Known rows, with every way that one mark hangs from another:
q588[q938]: [-0.66  0.55 -0.10 -0.61  1.29  1.10 -0.17  0.57  1.30  0.34 -1.47  0.47
 -1.87  0.14 -1.39  0.69  0.74  1.34 -0.86 -0.47 -0.63 -1.19]
q912[q54[q331] q588]: [-0.10  1.06 -1.30 -1.21  1.72  0.31  0.64 -0.19  0.88  1.54 -1.83  0.41
 -1.98  0.44 -1.13  1.31  1.07  6.27 -1.10  0.47 -0.74 -2.25]
q938[q588[q331]]: [-0.24  0.82 -0.32 -0.29  0.95  0.72 -0.02  0.59  1.53  0.17 -1.10  0.50
 -0.99 -0.97 -1.38  0.73  2.24  1.12 -0.72 -0.63 -0.37  0.06]
q197[q54[q331 q912[q588[q24 q938]]] q148]: [-1.00  1.48  0.70 -5.22  1.69 -0.25 -1.51 -1.55 -0.11  0.73 -1.98  0.51
 -2.03  1.70 -1.29 -0.12 -0.05  1.51  0.35  0.48 -1.45 -4.00]
q197[q54 q148]: [-0.82  0.67  0.15 -5.00  1.56  0.97 -2.08 -0.42 -0.53  0.82 -2.72  0.64
 -0.68  0.52 -1.39  0.17  0.43  1.67  0.15 -0.04 -1.30 -2.48]
q197[q54[q331 q912]]: [-0.61  0.77 -1.49 -2.69  1.31  0.78  0.50 -0.48  0.20  1.03 -1.74  0.42
 -1.38  0.63 -1.26  0.69  0.85  0.75 -1.11  0.29 -1.31 -3.43]
q54[q197 q331 q912]: [-0.58  0.92 -2.47 -0.75  0.43 -0.05  0.51  0.18  0.35  1.17 -0.54  0.31
 -1.74  0.32 -1.15  1.14  0.46 -0.04 -0.88  0.99  0.11 -2.79]
q912[q588[q331[q54] q938[q517]]]: [-0.51  0.96  4.19  0.64  1.12  0.66  0.35  0.68  1.39  0.24 -1.08  0.57
 -1.94  1.38 -1.29  0.38 -0.90  1.89 -1.20 -0.35 -0.52 -0.52]
q54[q197]: [-0.46  0.64 -0.62 -0.63  0.55  0.51 -0.06  0.69  0.10  1.13 -1.53  0.45
 -0.96 -0.44 -1.26  0.94  0.32  1.12 -1.18  0.20  0.42 -1.56]
q331[q54[q197[q148] q912[q588]]]: [-0.69  1.15  3.30 -2.47  0.00  0.37 -0.70  0.61  0.07  1.27 -0.91  0.68
 -1.68  0.83 -1.29  0.77  0.33 -1.76 -0.72  0.39 -0.09 -2.39]
q938[q588]: [-0.27  0.68 -0.35 -0.59  0.51  0.75 -0.03  0.49  1.27  0.64 -1.14  0.55
 -0.73 -1.46 -1.31  1.88  2.47  1.40 -0.90 -0.38 -0.43 -1.27]
q54[q331]: [-0.50  0.59 -1.50 -0.61  1.25  0.30  0.13 -0.06  1.07  1.09 -0.92  0.34
 -1.54 -0.31 -1.23  1.05  0.92  3.87 -0.68  0.66 -0.83 -1.39]
q331[q54[q197[q148] q912[q588[q24 q938[q517]]]]]: [-0.88  1.42  3.46 -1.17 -0.16 -0.14 -0.77  0.09  0.29  0.58 -0.73  0.73
 -1.76  1.36 -1.31  0.41 -1.28 -1.95 -0.53  0.32 -0.04 -3.10]
q331[q54]: [-0.55  0.56  2.16 -0.53  0.50  1.14  0.13  0.80  1.03  0.95 -1.00  0.63
 -1.38 -0.22 -1.42  0.62  0.97  0.39 -1.29 -0.12 -0.72 -1.11]
q912[q588[q24 q938]]: [-0.37  1.49  3.09 -0.71  1.34 -0.48  0.08 -0.65  1.22  0.94 -1.67  0.48
 -2.24  0.19 -1.30  0.19  0.08  2.68 -1.10 -0.60 -0.46 -1.66]
q938[q517 q588]: [-0.29  0.54 -0.57  1.63 -0.06  0.55 -0.01  0.58  1.18  0.23 -0.86  0.64
  0.09 -1.13 -1.18  2.67  0.36  1.34 -0.85 -0.22 -0.49 -1.85]
q588[q331 q912 q938]: [-0.82  1.04  0.24  0.36  1.72  1.26  0.08  0.53  1.64 -0.67 -1.37  0.40
 -2.46  2.14 -1.57 -2.01  0.61  1.33 -0.47 -1.02 -0.42  0.26]
q148[q197]: [-0.10  0.74 -0.42  0.06  0.89  0.54 -1.23  0.84  0.22 -1.19 -1.46  0.45
 -1.27 -0.56 -1.17  1.71  0.98  1.41 -1.69 -0.64 -0.70 -0.86]
q197[q54[q331 q912] q148]: [-0.92  0.90 -1.40 -5.07  1.45  0.49 -1.63 -0.84 -0.36  0.81 -1.92  0.53
 -1.32  1.13 -1.31  0.32  0.57  0.76  0.40  0.60 -1.59 -3.47]
q148[q197[q54[q331 q912[q588]]]]: [-0.25  1.11 -0.09 -1.95  1.22  0.35 -0.58  0.03 -0.27 -0.97 -1.67  0.39
 -1.66  0.71 -1.05  1.80  0.82  1.58 -1.95 -0.05 -1.17 -3.01]
q197[q148]: [-0.61  0.70  0.01 -2.89  1.12  0.42 -2.22  0.11  0.25  0.86 -1.75  0.60
 -0.94 -0.22 -1.36  0.53  0.75  1.47  0.51 -0.11 -0.91 -0.90]
q24[q588[q331[q54]]]: [-0.49  1.12  0.23 -0.73  1.15  0.14 -0.07 -0.36  1.21  0.22 -1.20  0.71
 -0.37  0.26 -1.55  1.12  0.09  0.41 -1.40 -0.77 -0.62  0.22]

Rows:
[-0.62  1.01  3.95  0.59  0.89  0.57  0.36  0.80  1.05  0.30 -1.05  0.55
 -1.91  1.53 -1.26  0.43 -1.29  1.70 -1.30  0.00  0.04 -0.87] | q912[q588[q331[q54[q197]] q938[q517]]]
[-0.74  1.52 -2.67  1.07  0.03 -0.38 -0.68 -0.87  0.72 -0.39 -0.98  0.53
 -0.63  0.69 -1.28  0.49 -0.64  3.34  0.28  0.36 -0.01 -3.58] | q938[q517 q588[q24 q912[q54[q197[q148] q331]]]]
[-0.81  1.03 -2.38 -2.66  0.53 -0.29 -1.19 -0.08 -0.08  1.02 -0.69  0.37
 -1.66  0.72 -1.18  0.89  0.22 -0.04  0.36  1.24 -0.11 -2.85] | q54[q197[q148] q331 q912]
[-0.22  1.60  1.87  0.74  0.89 -0.54  0.40 -0.27  1.21  0.42 -1.12  0.50
 -2.06  0.97 -1.28 -0.13 -0.74 -1.32 -0.93 -0.93 -0.60 -1.44] | q54[q912[q588[q24 q331 q938[q517]]]]
[-0.93  1.79 -1.96  1.18  1.30  0.03 -0.87 -0.67  0.86 -1.29 -1.74  0.46
 -2.08  2.99 -1.55 -2.88 -2.41  1.97  0.38 -0.63  0.18 -1.80] | q588[q24 q331 q912[q54[q197[q148]]] q938[q517]]
[-0.40  1.02 -2.36  2.27  0.29  0.89  0.37  0.65  1.03 -0.63 -1.14  0.56
 -0.47  0.90 -1.31  0.47 -0.02  2.03 -0.63 -0.37  0.21 -1.56] | q938[q517 q588[q331 q912[q54[q197]]]]
[-0.80  1.74  0.71  0.87  1.67  0.03 -0.03 -0.65  1.73 -0.86 -1.38  0.36
 -2.69  1.93 -1.65 -3.25 -0.25  1.13 -0.29 -1.27 -0.32 -0.22] | q588[q24 q331 q912 q938]
[-0.32  1.07  2.78 -0.74  1.81  0.49  0.19  0.43  1.32  0.61 -1.60  0.44
 -2.30  0.86 -1.31  0.04  0.51  2.60 -1.05 -0.64 -0.45  0.03] | q912[q588[q331 q938]]
[-0.61  0.82  1.35 -0.67 -0.17  0.88  0.44  0.96  0.45  1.02 -0.71  0.63
 -1.54  0.30 -1.36  0.68  0.57 -2.71 -1.46  0.16  0.03 -2.25] | q331[q54[q197 q912]]
[-0.36  1.54  3.07  1.02  1.41 -0.63  0.12 -0.48  1.38  0.20 -1.45  0.50
 -1.93  0.92 -1.29 -0.45 -1.53  2.39 -0.91 -0.73 -0.39 -0.70] | q912[q588[q24 q331 q938[q517]]]
[-0.65  1.77  1.51 -1.33  0.57 -0.95 -1.24 -0.33  0.08  0.32 -1.23  0.53
 -1.86  1.64 -1.26 -0.36 -1.75 -1.68  0.10 -0.08  0.28 -2.20] | q54[q197[q148] q912[q588[q24 q331 q938[q517]]]]
[-0.63  1.46  0.96  1.01 -0.37 -0.47 -0.82 -0.16  1.01 -0.47 -0.38  0.69
 -0.63  0.10 -1.37  0.22 -1.03 -1.77 -0.03 -0.16 -0.04 -1.82] | q938[q517 q588[q24 q331[q54[q197[q148] q912]]]]
[-0.29  1.42  0.99 -1.73  1.18  0.22 -0.82 -0.25 -0.14 -1.40 -2.06  0.47
 -1.94  0.81 -1.19  0.94  0.32 -0.11 -1.99 -0.90 -0.98 -3.07] | q148[q197[q54[q912[q588[q24 q938]]]]]
[-0.83  1.61  1.63  0.10  0.84  0.00  0.18 -0.09  1.43 -0.42 -0.77  0.45
 -2.81  1.39 -1.59 -2.11 -0.79 -2.51 -0.81 -0.57  0.12 -1.12] | q588[q24 q331[q54[q197 q912]] q938]
[-1.14  0.96  1.71  2.03  0.58  1.41  0.33  1.00  1.20 -1.07 -0.67  0.57
 -1.98  2.98 -1.51 -1.56 -1.62  0.21 -0.78 -0.25  0.18 -0.90] | q588[q331[q54[q197]] q912 q938[q517]]
[ 0.01  1.22 -0.53 -0.96  1.60  0.49  0.50  0.48  0.34  1.10 -2.28  0.42
 -1.77  0.85 -1.22  0.11  0.30  3.83 -1.34 -0.14  0.37 -1.05] | q912[q54[q197] q588[q331]]
[-1.32  1.14  1.89 -0.98  1.14  1.38 -0.77  0.76  1.03 -0.85 -0.98  0.49
 -2.59  2.94 -1.63 -2.40 -0.07  0.25 -0.04 -0.23  0.09 -0.46] | q588[q331[q54[q197[q148]]] q912 q938]
[-0.22  1.62  0.55 -0.69  0.92 -1.06  0.63 -0.94  1.07  1.45 -0.70  0.34
 -2.26  0.22 -1.15  0.67  0.64  1.40 -0.86  0.25 -0.85 -2.53] | q54[q331 q912[q588[q24]]]
[-0.39  1.51  1.24  0.06  0.37 -0.03  0.21 -0.15  1.75 -0.04 -0.58  0.56
 -1.55 -0.63 -1.49 -0.41  1.64 -1.52 -0.75 -0.79 -0.41 -0.85] | q938[q588[q24 q331[q54[q912]]]]
[-0.76  1.08 -1.66 -1.53  1.35  0.23 -0.69 -0.13  0.25  0.60 -1.67  0.45
 -1.98  1.87 -1.08  1.47 -1.31  5.85 -0.12  1.21 -0.03 -3.49] | q912[q54[q197[q148] q331] q588[q938[q517]]]
[-0.65  1.80  0.19 -2.72  0.63 -1.52 -1.01 -1.04 -0.07  1.37 -0.81  0.38
 -2.08  0.88 -1.11  0.45 -0.35  1.01  0.19  1.13  0.03 -3.29] | q54[q197[q148] q331 q912[q588[q24]]]
[-0.50  1.64  1.61  0.26  0.54 -0.43  0.24 -0.21  0.96  0.29 -0.85  0.49
 -1.98  0.51 -1.52 -1.91 -0.47 -2.39 -0.95 -0.48  0.09 -0.77] | q588[q24 q331[q54[q197 q912]]]
